What can hang from each mark
j_736: j_245 j_542
j_951: j_245 j_652
j_652: j_542 j_749 j_951
j_749: j_652
j_245: j_459 j_736 j_951
j_542: j_459 j_652 j_736

Each row was made from one small tree. The marks that hang from a mark follow it in brackets, in the order of their numbers. Every link used is in the known rows. Write each row's tree.
Known rows
j_652{j_542 j_749 j_951{j_245}}: [ 1.78  0.66 -1.74 -1.81  2.79  0.11 -1.72 -2.80  0.08 -0.05  0.77  2.11
  0.67 -2.27 -0.14 -2.18  5.21  1.44  1.37  0.00  1.86 -3.77  0.42  4.77
 -0.34]
j_749{j_652}: [-0.90  0.85  1.21 -0.54  1.86  0.59  0.60  0.47  0.39  0.45  1.87  0.13
  1.14  1.31  0.72  0.52  1.77  1.79  0.08  0.42  0.19 -0.36  1.31 -0.16
 -0.67]
j_951{j_245}: [ 0.59 -0.30  1.01 -0.34  0.66 -2.21 -0.37 -0.74 -0.71 -0.92  0.46  1.47
 -0.59  2.15 -0.52 -1.28  1.59 -0.48  0.77  0.32  0.39 -0.87 -0.63 -0.67
 -0.18]
j_652{j_951}: [-0.69 -0.61  0.56 -0.20  1.84 -0.41 -1.31 -0.96  0.36  0.76 -0.74 -0.36
  0.88 -1.10  0.01 -0.74  1.81  0.32 -0.85 -0.06 -0.30 -1.28  0.32  2.72
 -0.03]
j_749{j_652{j_542}}: [ 0.49  2.95 -0.62 -2.13  2.03  1.31  2.00 -1.18  0.47  0.07  2.55 -0.05
  1.34  0.05  1.06  0.83  3.33  1.56  0.32  0.18  1.65 -1.16  0.44  0.41
 -0.46]
j_245{j_459 j_951}: [-0.70  2.71  0.99 -0.26  1.66  1.79 -2.78  0.70 -0.30  2.81 -0.51  2.07
 -1.56 -2.74 -0.77 -1.85 -1.89  1.74 -2.51 -0.12  0.77 -2.29  0.64 -0.23
  1.13]
j_652{j_542}: [ 1.31  2.14 -1.42 -1.72  0.54  1.02  1.22 -1.41  0.20 -0.28  0.87 -0.11
  0.08 -1.18  0.21  0.82  1.42 -0.14  0.26 -0.53  1.59 -0.45 -0.89  0.77
  0.02]
j_245{j_951}: [-0.94  0.95  0.37 -0.58  0.62  0.46 -1.93 -0.39 -0.09  1.42 -0.89  1.29
 -0.63 -0.26 -0.37 -0.49  0.50  1.71 -0.91  0.42  0.33 -1.28 -0.06 -0.28
  0.95]
j_542{j_459 j_652{j_951} j_736{j_245}}: [ 0.56 -3.00  1.48 -2.84  0.91  0.83 -1.43 -1.51  0.05  3.70 -1.56  5.39
 -2.43 -1.55  0.43 -0.10  2.78  1.13 -2.54 -0.77  1.57 -6.65  4.20  1.10
  0.55]
j_951{j_652{j_749}}: [ 0.74 -1.79 -1.16 -0.32 -0.20  0.56 -1.31 -0.43 -2.00 -0.18  0.98  1.73
  0.64 -2.45  0.56 -0.32 -0.04  0.19  1.75 -1.63 -0.32  0.13  1.11 -0.09
 -0.17]
j_652{j_749 j_951}: [-0.24 -1.34 -1.14  0.18  1.64  1.38 -2.37 -0.47  0.47  1.36 -0.50  0.59
  1.18 -3.37  0.25 -1.28  1.83  1.80  0.41 -0.04 -0.08 -2.56  2.10  4.59
 -0.18]
j_951{j_245{j_736}}: [-0.32  0.74  0.37 -0.47  1.20 -0.20 -0.75  1.05 -0.49  0.46  0.13  3.94
 -2.17  2.37 -0.06 -1.77  1.24  0.76 -0.16 -0.39  0.39 -2.06 -0.96 -1.56
  0.55]
j_652{j_542 j_749}: [ 1.82  1.51 -3.34 -0.85  0.05  2.70 -0.15 -1.27  0.56 -0.05  1.21  0.33
  0.44 -3.41  0.01  0.18  1.73  1.35  1.31 -0.36  1.99 -1.71  0.64  2.62
  0.09]
j_245{j_459 j_951{j_652{j_542{j_736}}}}: [ 0.71  3.19 -1.28 -2.63  0.72  2.80 -2.21 -0.77 -1.58  3.24  0.34  5.86
 -2.55 -3.83  0.91 -0.31  1.92  1.52 -2.60 -2.39  2.59 -2.97 -0.37 -1.93
  2.66]
j_749{j_652{j_542{j_459} j_951{j_245}}}: [ 1.09  0.94  1.08 -4.16  4.67 -0.89  0.97 -2.01  1.12  0.91  1.48  2.99
  1.19  1.51  1.24 -1.33  5.19  0.66 -0.82  0.73  1.78 -5.08  1.16  2.09
 -0.78]
j_542{j_459 j_652 j_736{j_245}}: [ 1.09 -2.12  0.72 -2.47 -0.86  1.03 -0.08 -0.82 -0.40  2.82 -0.62  5.39
 -3.14 -0.54  0.10  0.62  1.21  0.88 -1.88 -0.79  2.13 -5.40  3.60 -1.58
  0.96]
j_542{j_736}: [-0.53 -0.55 -1.24  0.18 -1.02  1.19 -0.57  0.51  0.93  1.75 -0.44  3.32
 -1.30  0.12  0.57  0.45  2.50  0.45 -1.27 -0.45  0.90 -0.93  0.86 -0.69
  1.36]
j_736{j_245 j_542{j_459 j_652{j_749}}}: [ 2.67 -0.45  0.74 -1.15  0.72  1.11 -0.63 -1.45 -0.33  0.84 -2.07  3.66
 -1.37 -4.23 -1.48  0.98 -0.22  2.03  0.78 -1.62  1.76 -5.11  4.28  0.96
 -0.84]
j_542{j_459}: [ 0.56 -1.11 -0.04 -1.38 -0.19  0.19  0.92  0.68  0.87  1.18 -0.84  1.79
 -0.22  0.45  0.29 -0.24 -1.96 -0.73 -1.10  0.24  0.10 -1.57  0.98 -0.26
 -0.04]
j_652{j_542{j_459 j_736} j_951}: [ 0.94 -0.33 -2.00 -3.18  0.90  2.31  0.05 -0.91  2.08  3.39 -1.45  4.77
 -0.60 -1.47  1.49 -0.22  4.27  0.10 -2.62 -0.49  2.27 -4.77  1.32  2.47
  1.35]
j_245{j_459 j_736{j_542} j_951{j_652}}: [-0.73  4.54  1.62 -0.47  2.87  2.27 -3.62  1.34 -1.52  2.64 -2.33  5.96
 -2.85 -3.78 -0.82 -0.94 -1.85  2.63 -2.05 -3.98  0.84 -2.25 -0.09 -2.94
  1.54]
j_736{j_542{j_652}}: [ 0.25  0.33  0.37 -1.36  0.26  0.26  0.10 -1.44 -0.47 -1.67 -1.47  1.94
 -0.55 -2.07 -1.00  1.55  1.54  1.34 -0.27 -2.73  0.31 -1.56  0.72 -0.73
 -0.43]
j_749{j_652{j_542 j_951{j_245}}}: [ 0.59  2.11  0.92 -2.92  4.51 -1.04  0.17 -2.68  0.30 -0.12  2.28  1.53
  1.17  1.13  0.59 -1.30  7.12  1.58  0.40  0.51  1.60 -3.16  0.30  2.64
 -1.19]
j_736{j_245 j_542{j_459 j_652{j_951}}}: [ 1.37 -0.70  3.13 -2.21  2.80 -0.73 -1.27 -2.47 -0.08  1.25 -3.14  2.73
 -0.90 -3.08 -1.56  0.39  1.49  1.12 -1.09 -1.69  1.15 -5.34  3.15  1.93
 -0.98]

Write each row's tree
[-0.12 -2.71  1.27 -2.77  1.88 -1.90 -1.02 -2.41 -1.49 -0.73  0.70  2.77
 -0.59  0.23 -0.05 -1.40  4.32  0.64 -0.56 -1.19 -0.25 -3.67  0.31  1.21
 -0.83]  j_542{j_652{j_951{j_245}}}
[-0.23  0.63 -1.01 -3.62  2.58  2.53  0.57 -0.74  2.20  3.58  0.48  4.71
  0.64 -0.47  2.31  0.51  5.54  2.03 -2.85  0.08  2.30 -5.49  2.69  2.33
  0.58]  j_749{j_652{j_542{j_459 j_736} j_951}}
[ 1.14  3.99  0.31 -1.89  4.17  1.64 -1.69 -0.24  0.12  2.04  0.25  4.44
 -1.95 -2.41  0.10 -3.63  1.84  1.46 -1.80 -1.77  2.21 -4.79 -1.46  2.11
  0.87]  j_652{j_542 j_951{j_245{j_459 j_736}}}
[ 0.81  3.85  3.05  0.46  2.48  0.60 -3.85 -0.71 -0.98  3.31 -0.69  1.06
 -2.67 -3.33 -1.77 -1.89 -1.99  2.03 -1.54  0.72  1.91 -2.87  0.99  0.10
  1.08]  j_736{j_245{j_459 j_951}}
[ 1.32  0.42  2.15 -1.82  1.75 -1.32 -0.42  0.52 -1.20  0.60 -2.13  7.12
 -1.89  1.53 -0.24 -0.68  0.27 -0.65  0.09 -3.17  0.51 -2.29  0.01 -3.37
  0.53]  j_951{j_245{j_736{j_542{j_459}}} j_652}
[ 2.59  1.74  2.82  0.00  1.78 -1.09 -0.42 -0.89  0.46  1.19 -3.20  1.38
 -0.98 -1.29 -1.86  0.68 -1.31  0.11  0.17 -0.33  1.87 -2.66  2.06  0.15
 -0.40]  j_736{j_245 j_542{j_459}}
[ 0.19 -3.02 -0.49 -2.09  1.70 -0.40 -2.10 -2.42 -1.08 -0.41  0.74  3.41
 -0.14 -1.84 -0.14 -1.87  4.31  2.12  0.59 -1.03  0.10 -4.58  1.66  3.06
 -0.70]  j_542{j_652{j_749 j_951{j_245}}}
[-0.28 -3.52 -1.24 -3.16 -1.88  2.11  1.19  0.19  0.57  2.28 -0.51  6.34
 -2.22  0.00  1.26  1.01  0.79  0.55 -2.85 -1.46  0.76 -4.32  2.50 -1.80
  1.22]  j_542{j_459 j_652 j_736}
[ 0.66  0.56  1.55 -0.67  0.63 -0.63 -3.55 -1.47 -2.50  3.31 -1.36  4.38
 -3.25 -0.70  0.03  0.19  2.76  0.89 -0.50 -0.58  2.03 -2.29  1.96 -2.43
  1.96]  j_542{j_736{j_245{j_951{j_652}}}}
[-0.81 -0.69  0.84 -3.05  2.11  2.16 -1.10  0.37  0.73  1.93 -3.10  6.15
 -1.49 -2.05 -0.16 -0.05  1.15  2.31 -2.80 -3.52  0.04 -5.63  1.86  0.80
 -0.01]  j_245{j_736{j_542{j_459 j_652{j_951}}}}
[ 0.67  1.60 -0.84 -4.19  0.96  2.58 -0.75  0.27 -0.97  3.28 -0.72  6.00
 -2.16 -0.09  1.30 -0.16 -0.30  0.52 -1.71 -2.46  1.55 -3.84  0.05 -2.79
  1.48]  j_245{j_736 j_951{j_652{j_542{j_459}}}}
[-0.25  0.90 -0.21 -0.45  1.11  2.03 -3.92  0.13 -2.19  2.55  0.01  3.71
 -1.02 -5.12 -0.01 -1.94 -1.82  2.32 -0.63 -1.66  0.49 -1.93  1.57 -0.26
  1.19]  j_245{j_459 j_951{j_652{j_749}}}
[ 1.74 -0.31  1.27 -0.71 -0.11  0.61 -0.85  0.17  0.72  3.65 -1.27  4.09
 -2.66  0.10  0.22  0.19  0.10  0.23 -1.62  0.78  2.25 -3.74  2.67 -0.50
  1.34]  j_542{j_459 j_736{j_245}}
[ 1.57  0.50  1.27 -0.35  3.01  0.60 -3.19 -3.19 -0.70  0.18 -1.96  1.84
 -0.46 -5.80 -1.93  0.06  3.49  3.35  0.89 -1.91  1.39 -4.82  3.58  4.10
 -1.11]  j_736{j_245 j_542{j_652{j_749 j_951}}}
[ 2.57 -0.05  2.84 -1.98  0.98 -0.34  0.29 -1.69 -0.35  0.27 -2.41  3.00
 -1.73 -2.05 -1.57  1.26 -0.26  0.73 -0.30 -1.57  1.45 -4.15  2.84 -1.07
 -0.85]  j_736{j_245 j_542{j_459 j_652}}
[ 1.67  2.65  1.85  0.43  2.41 -0.50 -4.48 -2.20 -2.31  1.27 -2.58  2.64
 -1.21 -4.49 -1.75  0.39  1.25  2.30  2.12 -1.50  1.90 -2.05  2.69  0.07
  0.21]  j_736{j_245{j_951{j_652{j_749}}} j_542}
[ 1.24  1.12 -2.39 -2.39  0.72  1.64 -2.09 -2.15 -1.78  0.89  0.41  2.35
 -0.14 -3.63  0.45 -0.09  2.13  1.58  1.21 -1.62  1.69 -1.85  0.65  0.58
  0.84]  j_245{j_951{j_652{j_542 j_749}}}
[-0.90  0.14 -0.99 -0.64  0.71  2.59 -3.98  0.71 -1.94  2.80 -0.48  5.36
 -1.63 -2.03  0.59 -1.08 -0.17  2.85  0.33 -2.21  0.48 -2.51  1.29 -1.14
  1.56]  j_245{j_736 j_951{j_652{j_749}}}
[-0.45 -1.38  0.87 -2.30  1.97  0.79 -1.88 -1.16 -0.72  2.09  0.41  6.76
 -2.62 -2.46  0.20 -2.24  3.88  1.70 -3.08 -1.84  1.00 -5.38  0.74  0.69
  0.98]  j_542{j_652{j_951{j_245{j_459}}} j_736}
[ 1.33  1.36 -4.60 -0.72 -0.85  3.86 -0.71 -0.70  1.36  1.94  0.68  3.76
 -0.85 -3.12  0.77  0.60  4.27  1.74  0.31 -0.67  2.89 -2.93  1.40  2.09
  1.55]  j_652{j_542{j_736} j_749}
[ 2.41  0.11  0.12 -3.74  2.47 -1.30  0.09 -2.40  0.67  0.77 -0.32  2.63
  0.13  0.41  0.28 -1.84  3.32 -1.33 -0.77  0.13  1.63 -4.48 -0.34  2.62
 -0.17]  j_652{j_542{j_459} j_951{j_245}}
[ 2.51  0.38 -2.64 -1.79  0.09  1.34 -0.05 -1.79 -1.69 -0.47  1.60  1.45
  0.57 -3.45  0.91  0.21  1.88  0.53  2.25 -1.92  1.40 -0.67  0.47  0.82
 -0.05]  j_951{j_652{j_542 j_749}}
[ 2.23  2.47 -1.05 -1.30  3.67  1.56 -2.36 -1.81  0.16  1.15  1.08  2.85
 -0.16 -5.10 -0.34 -3.27  2.74  1.64  0.03 -0.68  2.28 -4.47  0.15  4.79
 -0.03]  j_652{j_542 j_749 j_951{j_245{j_459}}}
[ 1.20  0.37  2.49 -0.91  1.66 -1.78 -0.94 -0.61 -2.73 -0.34  1.11  3.15
 -1.21 -0.98 -0.25 -2.20 -0.55 -1.03  0.41 -1.67  0.32 -0.20 -1.19 -2.44
  0.13]  j_951{j_245{j_459} j_652}
[ 0.37  4.41 -0.21 -2.49  2.40  3.43 -2.40  0.21 -2.03  3.08  0.41  5.23
 -2.76 -3.59  0.77 -1.56 -1.04  2.19 -2.20 -3.08  1.88 -2.94 -1.29 -2.17
  1.53]  j_245{j_459 j_736 j_951{j_652{j_542}}}
[-2.04  1.18  1.72 -1.15  4.61 -0.11 -1.57  0.45  0.11  1.69  1.09  4.08
 -0.25  2.56  0.83 -2.35  5.14  2.79 -0.43 -0.22  0.10 -3.72  0.74  0.98
 -0.35]  j_749{j_652{j_951{j_245{j_736}}}}
[ 1.52  0.36 -2.03 -2.17 -0.72  1.20  0.58 -1.32 -1.23  0.69  1.06  4.11
 -1.22 -1.05  1.73  1.41  4.19 -0.60 -0.23 -2.22  1.94 -0.95 -0.46 -1.66
  1.31]  j_951{j_652{j_542{j_736}}}
[ 1.01  1.84  1.14 -1.09  1.83 -0.16 -0.33  1.40  0.87  1.08 -2.65  6.17
 -1.97  1.59 -0.81 -0.81  0.12  0.68 -0.66 -1.55  1.24 -3.39  0.17 -1.65
  0.43]  j_951{j_245{j_736{j_542{j_459}}}}
[ 2.68  0.79  0.27 -2.84  1.04 -2.21  0.66 -2.85 -2.38 -2.04  1.93  2.18
 -0.49  1.15  0.29 -0.57  3.65 -1.81  1.81 -1.44  1.33 -0.39 -1.78 -1.65
 -0.36]  j_951{j_245 j_652{j_542}}
[ 0.60  0.19  0.54  0.26  3.21  0.42 -3.46 -0.43 -0.20  1.55  0.09  3.26
 -0.05 -3.71 -0.56 -3.93  0.92  1.78 -0.20 -0.28  0.87 -3.68  1.06  4.22
  0.16]  j_652{j_749 j_951{j_245{j_459}}}
[-0.01  0.02 -0.13 -2.62  0.21  2.56  0.63  1.10  0.46  1.27 -2.38  6.23
 -2.15 -0.66 -0.27  1.17 -1.10  1.84 -2.05 -3.53  0.30 -4.57  1.58 -2.10
 -0.01]  j_245{j_736{j_542{j_459 j_652}}}
[ 0.18 -1.19  1.12 -3.07 -0.36  1.42 -2.09 -1.12 -0.44  4.31 -1.66  6.37
 -4.13 -0.56 -0.25 -0.01  1.44  2.11 -2.72 -0.29  2.35 -6.60  3.59 -1.96
  1.63]  j_542{j_459 j_652 j_736{j_245{j_951}}}
[ 0.36 -2.18 -0.46 -2.44  1.61  1.91 -1.44 -1.59  0.61  0.95 -2.62  4.26
  0.53 -4.75 -0.42  0.38  1.27  2.15 -1.01 -2.40  0.22 -5.27  3.53  3.53
 -0.61]  j_736{j_542{j_459 j_652{j_749 j_951}}}
[ 1.89  0.82  0.62  0.02  0.86  0.81 -1.54 -2.16 -1.12 -0.45 -1.39  2.16
 -1.24 -5.00 -1.99  1.08  1.58  2.86  1.73 -1.79  1.78 -3.58  3.44  1.31
 -0.98]  j_736{j_245 j_542{j_652{j_749}}}
[ 0.71 -3.40 -1.73 -2.88 -1.07  2.53  0.06  0.02  0.01  0.97  0.33  4.04
 -0.35 -2.46  0.66  0.00 -1.33  1.45 -0.66 -1.07  0.16 -4.29  3.44  0.56
 -0.19]  j_542{j_459 j_652{j_749}}
[ 0.53  4.86  0.55 -1.79  2.80  1.94 -1.76 -2.04  0.48  3.90  0.93  3.09
 -2.17 -0.33  0.38  0.73  5.98  3.85 -1.18  0.77  3.84 -4.63  2.76 -0.33
  1.32]  j_749{j_652{j_542{j_736{j_245{j_951}}}}}
[ 0.17  2.59  1.25  0.23  2.37  1.13 -1.75  1.84 -0.44  1.71  0.44  4.91
 -2.83 -0.32 -0.59 -3.31 -1.32  1.36 -1.43 -1.06  0.83 -2.50 -0.98 -1.32
  1.03]  j_951{j_245{j_459 j_736}}
[ 1.35 -1.51 -1.00 -0.38 -0.78  2.40 -1.86 -1.20 -0.77  2.13  0.23  4.53
 -2.86 -3.50 -0.03  0.16  2.95  3.15 -0.10 -0.93  2.20 -4.65  3.98  0.60
  0.90]  j_542{j_652{j_749} j_736{j_245}}
[-0.67  0.34  1.12 -0.70  3.02 -0.65 -2.15 -0.07 -0.23  1.28 -0.80  3.85
 -1.42  1.43 -0.04 -2.79  2.90  1.30 -0.72 -0.65  0.19 -3.25 -0.59  1.34
  0.04]  j_652{j_951{j_245{j_736}}}
[-1.34  1.92 -1.51 -1.28  1.11  3.98 -3.51  0.08 -0.21  1.88 -2.02  6.07
 -2.45 -4.00 -1.08  0.01  1.21  5.31 -0.77 -3.46  1.00 -5.35  2.31 -0.13
  0.89]  j_245{j_736{j_542{j_652{j_749}}} j_951}
[ 0.11  3.77  2.39  0.31  4.80  0.67 -3.43  0.62  0.31  1.74 -2.52  5.44
 -1.79 -2.61 -1.47 -2.76  1.42  2.34 -1.75 -2.58  1.05 -3.82 -0.80  1.49
  0.38]  j_652{j_951{j_245{j_459 j_736{j_542}}}}
[ 1.67 -0.77 -1.81 -3.59 -1.01  1.33  1.20 -0.65 -0.28  2.01  0.19  5.35
 -0.99 -0.55  2.04  1.15  2.23 -1.35 -1.35 -1.79  2.27 -2.46  0.91 -2.17
  1.45]  j_951{j_652{j_542{j_459 j_736}}}
[ 1.49  0.42  1.10 -0.02  1.33 -0.23 -4.21 -1.94 -2.90  1.94 -0.19  1.94
 -1.41 -2.96 -0.77 -0.76  0.32  2.03  1.74 -0.27  1.45 -2.41  2.79  0.08
  0.68]  j_736{j_245{j_951{j_652{j_749}}}}
[ 1.57  5.61  0.08 -0.84  1.85  2.97 -3.01 -1.26  0.12  4.79 -0.41  4.21
 -4.08 -4.26 -0.83 -0.97  1.84  2.59 -2.20 -0.14  4.54 -5.03  0.90  0.13
  2.54]  j_652{j_542{j_736{j_245{j_459 j_951}}}}
